Each row was made from one walk, in order. Every step used is in the known rows, and no mark comes twice. Write each row's walk.
Known rows
G N: [ -2  -2  -3  25  12  10   0   2   0   2   9 -14   7   6  -6  -8  -1  -5
   1 -17  -6   9 -13  13   0   4 -11  -8  21  -1  -5  -3   3   5  -2  -9
   8  -5 -16   7   1  18]
G D: [  0 -20 -10 -10  12  11   3   5  -5   2  -1  -7   6  -9  -6  -5  -3   1
   4  -1  -6  14  -3  18   0   3  -8   6  -2  -4  -8   0   4   6  -9  -9
  10  -3  36  22  -1  19]
P D G N: [  1  30   0  15  20  13   3  -1   5   8  20  16   8  -4  23   3 -13  -5
   5  30  12 -14   8  -3   8   2  -8  11 -25   5   8  -1 -22 -15  -3  -5
  12  -6   1  16 -13   1]
H X: [ 13 -40   2 -17  15  -7 -13 -14  -5   9 -23  -1   0  -5 -12  -2   4   5
   3  -2   1  -7 -25 -12  -6 -10  -7 -12  12 -10 -10 -10  15  31  -6   4
 -35   3  -5  38   1   9]
D P Y H: [  3  22   7 -15  -5 -17  -3  11   4   3 -17  -4  16 -15  10   7 -23  15
   1  20  24 -10  -5 -22  23  17  -1   4 -17   8  21   9  42 -16  16   4
  -7   6  21   8  -7  -4]
P D: [ 12 -14   1  -9  15   8   5   7  -2   2  -3  10   2  -4   4   5   5  12
  11  13   7  -4 -12   4   2  -4  -9   0 -14  -5  -6   2  11  11  -1   1
  -6   8  23  31  -9   3]
Y H: [  3 -26   3 -14   5 -19  -3  14   1   6 -19  -4  -4  -5   1   6 -10   3
  -6  -2   3  10  -8  -1   0  -1   1  -9  13  -6 -10  -1  39  25   3   4
 -18   6  -1  24   5  10]
L D: [  6 -29 -15  -7  30   0   8   1  -4   0  -4  -1  10  -5   7  -7   2   6
   5  20   6  11 -16   8   2 -12  -4  -2 -18 -10  -1  -5  15  22 -14  -4
  -7   1   5  17  -7   8]
V N G D P Y: [-25  50  -7  15 -23   4  10  -3   4  -7  28  -4  14  -1 -11  -5  -6  -5
   3  -8  -3  -3  23   8  15  18  -2  23  -9  16   7  14 -13 -44   8 -11
  29  -9  13 -26 -11   1]
Q U: [ 29 -24   2 -13  22   8   9  39 -18   4   5 -14 -15   7  13 -11  16  14
  -1 -27 -22   7 -21   9  -5  -3 -13 -20  16 -14 -14  -3  13  32  -3  -7
 -12  18  17  17   4  17]
H Y P: [ 10 -33   2 -25   1  24 -13  -3   7  -6 -11  10  -5   0  -2   1  15   5
  -4   3  12  12 -19  -4  -5  -7  14  -4   4  -7   7 -12   8  16   0  17
 -12  13  -4  23  10 -11]
Q U K: [ 39 -25   3 -13  27   4  15  65 -23  -2  -2 -20 -21  13  24 -13  27  16
   1 -46 -33  10 -18  12  -7  -9 -20 -28  21 -13 -15 -11   9  36  -6  -7
 -11  25  27  13  -1   3]
N V Y P: [ -8  21   7  -9 -24  17  13  11   3  -2   1  -4 -14   5  -6   3   5   6
  -1 -38 -12  -2  12  13  -6   1   9 -21  14  -5  -5   8  -3  -6   8  -6
   7   2  16 -38   7   5]
P Y: [  9  -2   4  -8  -1   8  -6   8  -4   0  -4 -10  26  -4   7   2   5  23
   4   1  -2   0 -14  -1  10   7 -12  -2   5  -3   6   3  27  12   3   1
  -3  13  17   8  -8  10]
V N K U: [-11  -6  10  57 -10   5  10  11 -25  -7  30 -14   3  16 -16  -4  23 -16
  -4 -11 -30   8 -10  13 -10  -2 -19   9  36   4 -22   2  -6   5  -4 -10
   6   3 -45  -2   1 -11]
L D G N V Y P: [-18  54 -11  15   0  13  14  -4  11   0  21   8  -1  -2  27  -2 -22 -11
  -1  16  10  -7  30   2   6  -1  10   1 -31   2  18  -1 -35 -32  -9 -12
  23 -18  -5 -47  -5  -4]
H Y P D: [ 14 -21   2 -25   0  26 -10  -3  11  -9 -13  22  -8  -2   8   8   9   9
   6  21  25   1 -10  -7   0  -7  13   4 -20  -5  13  -7   5   4   3  18
  -9  13  12  29   3 -23]
L D G N K U: [ -6  15  -9  56  25   5   7   6 -18  -3  23  -3  19  -5  22 -16  -6 -19
  -3  38  -5  -1   6   3   3  -4 -14  19 -16   9   5  -7 -33  -8 -22 -17
  16 -11 -40  -2  -8 -11]
D G N V Y H: [-20  55   4  17 -12  -8   0   5  10  10  10  -1  -4   0  13   5 -24 -12
 -10  -5  -6  -4  31  -2   2   5   6  -7   7  10   8   1 -16 -21   3 -10
  15 -15 -14 -41   0   8]
V N G D L: [-26   7  -9  14 -12   4  18  -5   2  -1  25   5  -1   3 -12 -14  -5 -20
  -4  -9 -11   3  19  12   2  -1   1  25  -9   9  -6  10 -19 -11  -4 -12
  24 -11  -1 -15  -7  -2]
P D G N V: [ -5  43   0  25  10   9   5   1   5   7  21  15   4   2  19   0 -10  -6
   3  20   3 -18  21   1   4   1  -2   0 -19   8   4   3 -32 -22  -3 -12
  16  -7   3 -10 -13  -1]
K U: [ 17 -35   4   8  16   9   2  21 -30  -4   1 -15  12   4  -4 -11  20   4
   0 -16 -18   4 -22  10  -7  -2 -18 -12  22  -3 -16   1   9  25  -8  -4
  -7  11 -10  28   4   3]
V N: [ -7  -6   2  10   1   3   5  -6  -1   3  26  -3   1  14 -13   4  12  -6
  -3 -11 -10  11 -13   9  -4  -3  -6  -6  21  -4 -14   0   9  11   2  -3
   1   1 -16   3  -3   8]
X H: [ 12 -42  -4 -18  21 -14  -8 -23  -2   5 -23  -4   2  -3 -12   1  -1   5
  -1  -3  -1   2 -26  -4 -10 -10  -1 -17  13 -12 -15  -7  17  30  -2  10
 -28  -4  -3  33   3  11]
U K: [ 20 -30   3  -9  22   3   7  34 -11  -2 -10 -13  -2   7   5  -8  22   9
   0 -30 -19  14 -21  10  -7 -10 -16 -19  20  -5 -12 -11  11  30  -8  -2
  -7  16  14  22  -5   1]
Y P D L: [  5 -11   4 -15   6  21  19   5   4   0  -2  25  -8  -6  24   1 -14   2
   6  24  28 -21  -2 -10   8  -3   4  16 -45  -6  10   8   4   3   3   2
   0   5  24  22  -5 -22]
N K U: [  5 -28  10  44   5   7   7  24 -34  -8   3 -18   8   2 -11 -14  23  -7
  -3  -9 -30   6 -20  13 -11  -1 -22   5  32   2 -21   0  -1  20  -8 -10
  -2   9 -28  19   4  -5]
Y V N: [ -4   4   4   7  -8 -12   1 -13   4  -1  33  -2  -8  21  -6  10  15  -7
  -7 -11  -2   6   2   4  -6   6   4  -4  16  -4  -9   2 -10   0   4   3
   4   3 -29 -23   7   9]
N G D: [-11  -8 -11  -2   0  11  10  11  -4  -4   0  -7   3  -9 -15 -17   4  -5
   0 -26 -18   9  10  24  -4   2  -3  10   6   3 -16   4 -15   0  -8 -12
  14  -3  19   9  -2  22]
D G: [  5  -4   3 -11  24  10   0   2  -2  12  16   6  10  -6  15  -4   0  -3
 -11  16  -4  -2 -11  -5  -1  -1  -5  -1  -2  -2  -2  -9  -8  16  -9  -4
  -4   3  -2  23  -4  13]

Which walk is each row?
[  4  -7 -14  -9  33  -4  13  -3  -4   0  -5   2  11 -11   5  -9  -8   2
   4  32  23   2 -17  -4  11  -3  -2   2 -38   0  11   0  12  -5  -7  -5
  -2  -3  12  16 -10   0]
L D P
[ 17 -54  -6 -31  16 -11 -27 -33   5   0 -36   4   1  -3 -16   2   8   6
  -1  11   6  12 -28 -13 -12 -19  10 -13  10 -10  -2 -17  15  30  -3  25
 -32   0 -12  35   7  -7]
X H Y
[  1  18   5 -24 -15  25  11   9   7  -4  -1  13 -15  -3   7  14  -3  11
  10  -6  14  -8   4   4   4   3   0   3 -16  -7   8   7   6 -12  10   5
   5   2  30   0   0  -5]
V Y P D
[-13 -14 -11  -3   2   8  16   7  -4   0  -3   2   4 -13  -5 -23  -7 -10
  -2  -8 -10   0  13  12   2  -2   0  24 -20   7  -5   7 -15   3 -11 -13
  17  -7  21   6  -4   6]
N G D L
[ -5 -10   6  19 -18  -8 -16 -19   8  -8  17   4  -9  18 -15   5  29 -12
  -8   9  -3  19  -3  -5 -10  -4  11  11  19   4   0 -10 -14   1   2  13
   2   7 -48 -20  11 -15]
H Y V N K
[ -1  28   2   5  -7  26  -9  -7  17  -5   7  25  -6   2  20   4  -4  -5
   1  23  20 -11  19  -8   1  -3  20   3 -23   6  20  -6 -34 -27   1   7
  11   0  -5 -11  -1 -24]
H Y P D G N V
[-12  15   1  13 -18 -12   6  -9   4  -5  36  -3 -11  20 -11  -1  19 -13
  -9 -30 -11   4  15   9  -8   6   9   1  20   1 -14   5 -26  -7   2   0
   9   2 -38 -34   7  12]
Y V N G
[-12   4   2  59   4   8   5   6  -4  -2  11 -15   5   6 -12 -11   2 -14
  -1 -12 -18  10 -11  16  -4   3 -16   7  29   5 -11  -3  -7   2  -1 -16
  13  -6 -33   1   1  10]
G N K
[-14  30   3  17 -23 -21  -8  -5  10   5 -22 -10 -13   3 -13   7 -21  -4
   4 -29  -6  -6  20  -2  -2  -1   4 -18  24   4   1   3   6 -13   8  -5
  -6 -16 -15 -36   6   4]
G N V Y H X
[-10  34   1  30  11   8   4   1   2  10  25  -2   8   4  11  -7  -6 -13
 -10  -3 -11  -6  12   4  -2   2   0 -11   8   6  -1  -3 -32 -11  -6 -16
  17  -8 -18 -21  -5  13]
D G N V
[  5  14   7 -21  -5 -28 -15  -4   6   5 -33   0  13 -18   6  11 -28  15
   4  26  30 -22  -7 -36  21  13  -1   4 -18   5  22   4  41 -14  14   8
 -25   3  16  18  -5 -10]
D P Y H X
[ 11   9   4 -10 -11  -7 -10   1   2  -3   5 -10  16   4  12   7   8  21
   1   2   6  -4   1  -5   9  14  -2   1   1  -2   9   5  10   0   6   6
   1  13   6 -16   2   9]
P Y V
[-18  37  -4   8 -33  -8   4  -8   8  -6  25   1  13   4  10  -2  -7  -1
   1   6   4 -10  37  -3  15  16   5  33 -24  12  14  17 -20 -31   5  -3
  29  -3   4 -48  -6  -8]
P Y V N G D L
[ -6  26  -6 -15  -7 -10  -1   9   4  -1 -17  -4  16 -21   7   7 -33   9
   7  26  22  -3  12  -9  24  22  -2  20 -30  10  21  12  27 -33  10  -3
  12  -5  50   7  -8   0]
G D P Y H
[ -5  31   7 -10 -25  19  16  11   6  -5   0   9 -17   3   2  10   1  10
   9 -21   0 -13  20  10  -2   1   9 -13  -6  -3   1  12  -8 -18   9  -5
   8   1  31 -34   0  -5]
N V Y P D
[-10  14   5  -9 -23 -15   3  15   5   4 -17  -9 -14   1 -10   9  -4   7
  -2 -28 -13   5  16   8  -4  -2   8 -22  20  -1  -7   8  21   2   8  -3
  -3  -1  11 -35   5   8]
N V Y H
[ -5  20   7  61  13  12   3  13 -20   1  29  -8  14   2  11 -13   0 -23
 -10  10 -21  -3   1   3  -3   5 -19  15  16  12  -4  -5 -34  -6 -11 -15
  17  -7 -45   3  -1  -3]
D G N K U
[ -1 -19  -4 -13 -12 -26 -24 -45  13  -6  -5   8 -12  13 -22   3  16  -9
  -7  -7   3   7   4 -11 -15 -11  23  -4  15  -1  -5 -10 -20   2   3  26
 -17  -5 -48 -14  12 -10]
X H Y V N G
[ 19 -46  -3 -32   8 -24 -30 -40   9  -1 -28   5  -7   4 -11   7  11   5
  -3  12  14   8 -15 -18 -14 -11  18 -11   5  -8   1 -16   0  20   0  29
 -28   1 -24  12  15  -7]
X H Y V
[ -5  12   4  -5 -14   5   9   8  -1   3  -2 -10  -6   4 -15   1  11   8
   1 -34 -22   5   5  14  -7  -3   2 -24  21  -2  -9   6   4   3   2  -9
   4   1  14 -34   1  14]
N V Y
[  6 -29   3  19 -10 -26 -25 -35  -8 -12  -5   0  -7  16 -19   5  22 -13
  -6  10  -6   7  -6 -14 -18  -9   9   4  24   2  -8 -12 -18   4  -1  23
 -16  -3 -61  -7  16 -30]
X H Y V N K U
[ 16 -32   0 -22   2  -2 -23 -12   7  -5  -8   3  -4   8  -6   3  25   5
  -5   6   8  16 -12  -7  -8  -5  14  -5   6  -5   7 -11  -2  17  -1  19
  -9  13 -18   3  13  -3]
H Y V
[-19  37   2  23 -23 -11   3   9  10   1  -6 -14 -10   6  -9   4 -16  -4
   0 -34 -11   5  22  12   0   4   4 -17  25   6  -1   8   7 -15   8 -10
  13 -13  -9 -46   4  11]
G N V Y H
[ 17 -36  -3 -35   7   3 -19 -30  12  -6 -34  24 -10  -5   1  12  -2   8
   7  26  28  -6 -15 -18  -7 -15  18  -2 -17  -9   7 -12   5   8   4  29
 -28   2   3  36   6 -25]
X H Y P D
[ -6   6   7 -16 -25 -26  -6   0   4   6 -34  -3 -16  -4 -13  11 -10   5
   2 -23  -7  -8  15  -8  -6  -6   8 -24  20  -3  -6   3  21   6   7   1
 -22  -4   7 -24   6   2]
N V Y H X
[  7  20   4 -10   5   3   1   4  -1   1  -3  -6  24 -10   4  -1  -6  17
   3  13  15  -9 -17 -13  20  16  -8   2 -15   6  18   7  23 -15  10  -1
   2   7  24   9 -10   2]
D P Y
[ -2  18  -5 -22  -7 -21 -12  -6   5   3 -33   1  13 -25   4   9 -37  10
  11  30  28 -17  10 -24  21  18  -2  20 -31   9  23   6  26 -30   8   2
  -7  -8  46  18  -4  -6]
G D P Y H X
[-13   8   9  37 -17 -13   5  -9   0  -4  36  -5 -10  21 -11   6  19 -16
  -8  -7 -12   6   4   7 -10   6   0  10  24   0 -15   0 -17  -5   3  -2
   9   2 -44 -27   7   1]
Y V N K
[ -3 -27 -10 -12  14   7  11   1  -4   6  -7   3   7 -13   3 -12 -15  -5
   2  17   4   3  -2   5   6  -2  -5  22 -29   1   4   6   4   9 -10 -10
  14  -6  37  19  -6   1]
G D L
[  1  -9   5 -31 -15 -25 -13  -5   6   8 -38   0 -15 -11 -10  17 -17   7
   2  -8   5  -3  -2 -17   0  -5   1  -8  11  -6   3  -3  37  14   6  11
 -30  -5   5   8   7   4]
V Y H X
[ -2   3  -9 -10  15   8   9   1  -4   2  -2  -3   7 -14  -9  -6 -12  -3
   5  11  11   4  -6   5   9  13  -6  11 -22   5   6   5   2 -20  -2 -10
  15  -8  42  21  -4  10]
G D P
[ -7 -12 -13 -15 -15 -23 -22 -45  14  -9  -7   8 -12   6 -21   4   7 -13
  -2  -1   4  10  18  -5 -13  -7  23   9   3   2  -3  -8 -29 -12   0  21
  -4 -12 -24 -14  12  -8]
X H Y V N G D
[  9 -22  -1 -11  16   6  12   2  -1   7  -8  19   2  -8  15  -3  -7   6
   9  33  18 -15  -9 -10   9  -9  -6  15 -42  -1   6   7  11  14  -3  -1
  -2   4  24  27 -15 -16]
P D L
[ -8  49   8 -10 -20  20  15   9   7   1  12  17 -13  -1  18  11  -6   3
   1  -2   2 -19  28   2   0   1  10  -6 -19   1   7   7 -25 -25   5  -5
  12  -3  27 -35  -2  -7]
N V Y P D G
